Every row comes from one small tree of marks. Brackets hold a mark, then the marks that hang from it, in the order of their numbers. Every link used is in the known rows. Which tree was each row made from?
In the rows, 100 means zero.
Known rows:
{k_48 {k_832 k_991} {k_988 k_297 k_311}}: 112  91  106  112  52  119  113  134  101  126  111  132  106  58  119  166  109  104  127
{k_832 k_304}: 77  90  94  95  116  112  101  93  121  110  108  101  67  107  93  105  89  86  99
{k_991 {k_801 k_304}}: 62  100  75  79  139  91  106  108  154  124  131  105  73  109  91  123  105  75  94
{k_801 k_304}: 80  89  77  77  129  105  102  94  136  123  120  112  62  111  91  126  98  73  89
{k_48 {k_832 {k_304 k_801} k_991} k_988}: 83  83  131  105  95  109  92  130  115  133  96  89  109  83  113  133  98  84  143
{k_832 {k_48 k_988} k_304 {k_991 k_801}}: 63  75  119  103  111  98  82  139  131  120  95  72  104  94  86  99  86  67  122
{k_48 k_988}: 116  85  80  113  97  98  108  103  111  130  118  117  53  93  84  136  71  79  100
{k_297 {k_988 {k_311 {k_832 {k_991 k_801}}}}}: 70  120  91  109  74  113  105  110  136  98  103  126  112  69  101  151  134  115  106
{k_832 k_48 k_991}: 85  71  111  95  105  125  79  99  124  119  78  86  81  97  78  106  93  65  93
{k_988 k_297 {k_311 k_832}}: 99  90  84  99  61  118  108  105  105  114  107  144  87  75  101  148  113  115  92
{k_988 k_297 {k_311 {k_832 k_991}}}: 88  91  94  104  60  120  102  112  115  115  101  136  106  68  107  151  121  108  103
{k_48 k_832}: 97  91  104  106  95  123  96  94  115  123  89  109  72  91  84  125  101  92  89
{k_311 {k_832 k_304}}: 67  82  108  111  97  105  80  100  121  117  81  102  85  99  77  104  97  92  89
{k_48 k_832 k_988}: 114  85  103  118  83  108  100  113  105  133  98  113  71  84  86  138  84  89  103
{k_988 k_297 {k_311 {k_832 k_48}}}: 100  72  97  93  60  124  91  110  96  112  87  129  89  78  91  131  108  109  85
{k_48 {k_832 k_304} {k_988 k_297}}: 110  76  105  100  75  123  112  130  92  115  111  114  90  72  110  136  90  91  123
{k_48 {k_988 {k_311 k_832}}}: 103  93  93  128  68  86  95  113  107  136  101  135  77  85  82  146  88  109  95
{k_988 k_297}: 114  82  70  82  96  131  123  94  109  108  124  125  62  84  104  136  93  82  98
{k_832 k_991}: 84  91  95  104  108  117  98  93  134  122  102  103  78  93  90  127  99  74  101
{k_297 {k_988 {k_311 k_832}}}: 95  111  84  106  68  121  106  92  111  97  101  138  87  76  96  151  120  121  91

Which tree is each row?
56  63  138  92  100  116  57  114  124  122  60  73  115  98  86  95  106  76  112 -> {k_311 {k_832 k_48 {k_304 k_801} k_991}}
50  99  126  106  108  114  90  122  141  116  91  83  114  89  98  110  119  88  118 -> {k_48 {k_832 k_304 {k_991 k_801}}}
40  93  117  114  104  97  77  120  148  118  84  88  115  91  83  105  113  86  108 -> {k_311 {k_832 k_304 {k_991 k_801}}}
67  62  126  89  103  113  63  106  113  121  66  82  93  105  81  91  97  84  99 -> {k_311 {k_832 k_48 {k_304 k_801}}}
80  95  106  96  70  125  90  104  104  88  82  117  97  83  92  123  117  117  94 -> {k_297 {k_988 {k_311 {k_832 k_48 k_304}}}}
75  98  91  103  68  111  106  122  129  114  109  129  114  67  108  148  126  109  108 -> {k_988 k_297 {k_311 {k_832 {k_991 k_801}}}}
77  65  115  70  122  120  83  100  111  116  91  78  77  114  95  90  89  76  108 -> {k_832 k_48 {k_304 k_801}}
48  78  120  92  121  111  78  121  141  110  87  67  105  101  86  86  102  70  110 -> {k_832 k_48 k_304 {k_991 k_801}}
55  85  119  116  94  108  74  107  132  117  74  93  106  92  83  108  106  85  103 -> {k_311 {k_832 k_304 k_991}}
71  91  104  100  64  119  99  119  114  107  98  126  116  72  114  137  122  111  112 -> {k_988 k_297 {k_311 {k_832 k_304 k_991}}}
79  108  98  89  79  120  106  101  113  95  104  125  100  83  115  143  125  123  116 -> {k_297 {k_988 {k_311 {k_832 {k_304 k_801}}}}}
70  112  103  106  70  122  100  106  120  91  93  122  112  74  107  140  128  118  110 -> {k_297 {k_988 {k_311 {k_832 k_304 k_991}}}}
93  61  113  83  112  106  86  118  102  125  98  82  75  107  96  104  73  74  121 -> {k_832 {k_48 k_988} {k_304 k_801}}
88  92  102  126  72  84  92  120  107  128  100  126  86  90  89  133  88  111  103 -> {k_48 {k_988 {k_311 {k_832 k_304}}}}
69  63  121  103  94  113  61  105  111  115  60  87  89  102  65  85  92  84  83 -> {k_311 {k_832 k_48 k_304}}
113  55  101  103  68  115  81  118  93  124  81  111  80  79  72  122  82  78  90 -> {k_311 {k_832 {k_48 {k_988 k_297}}}}
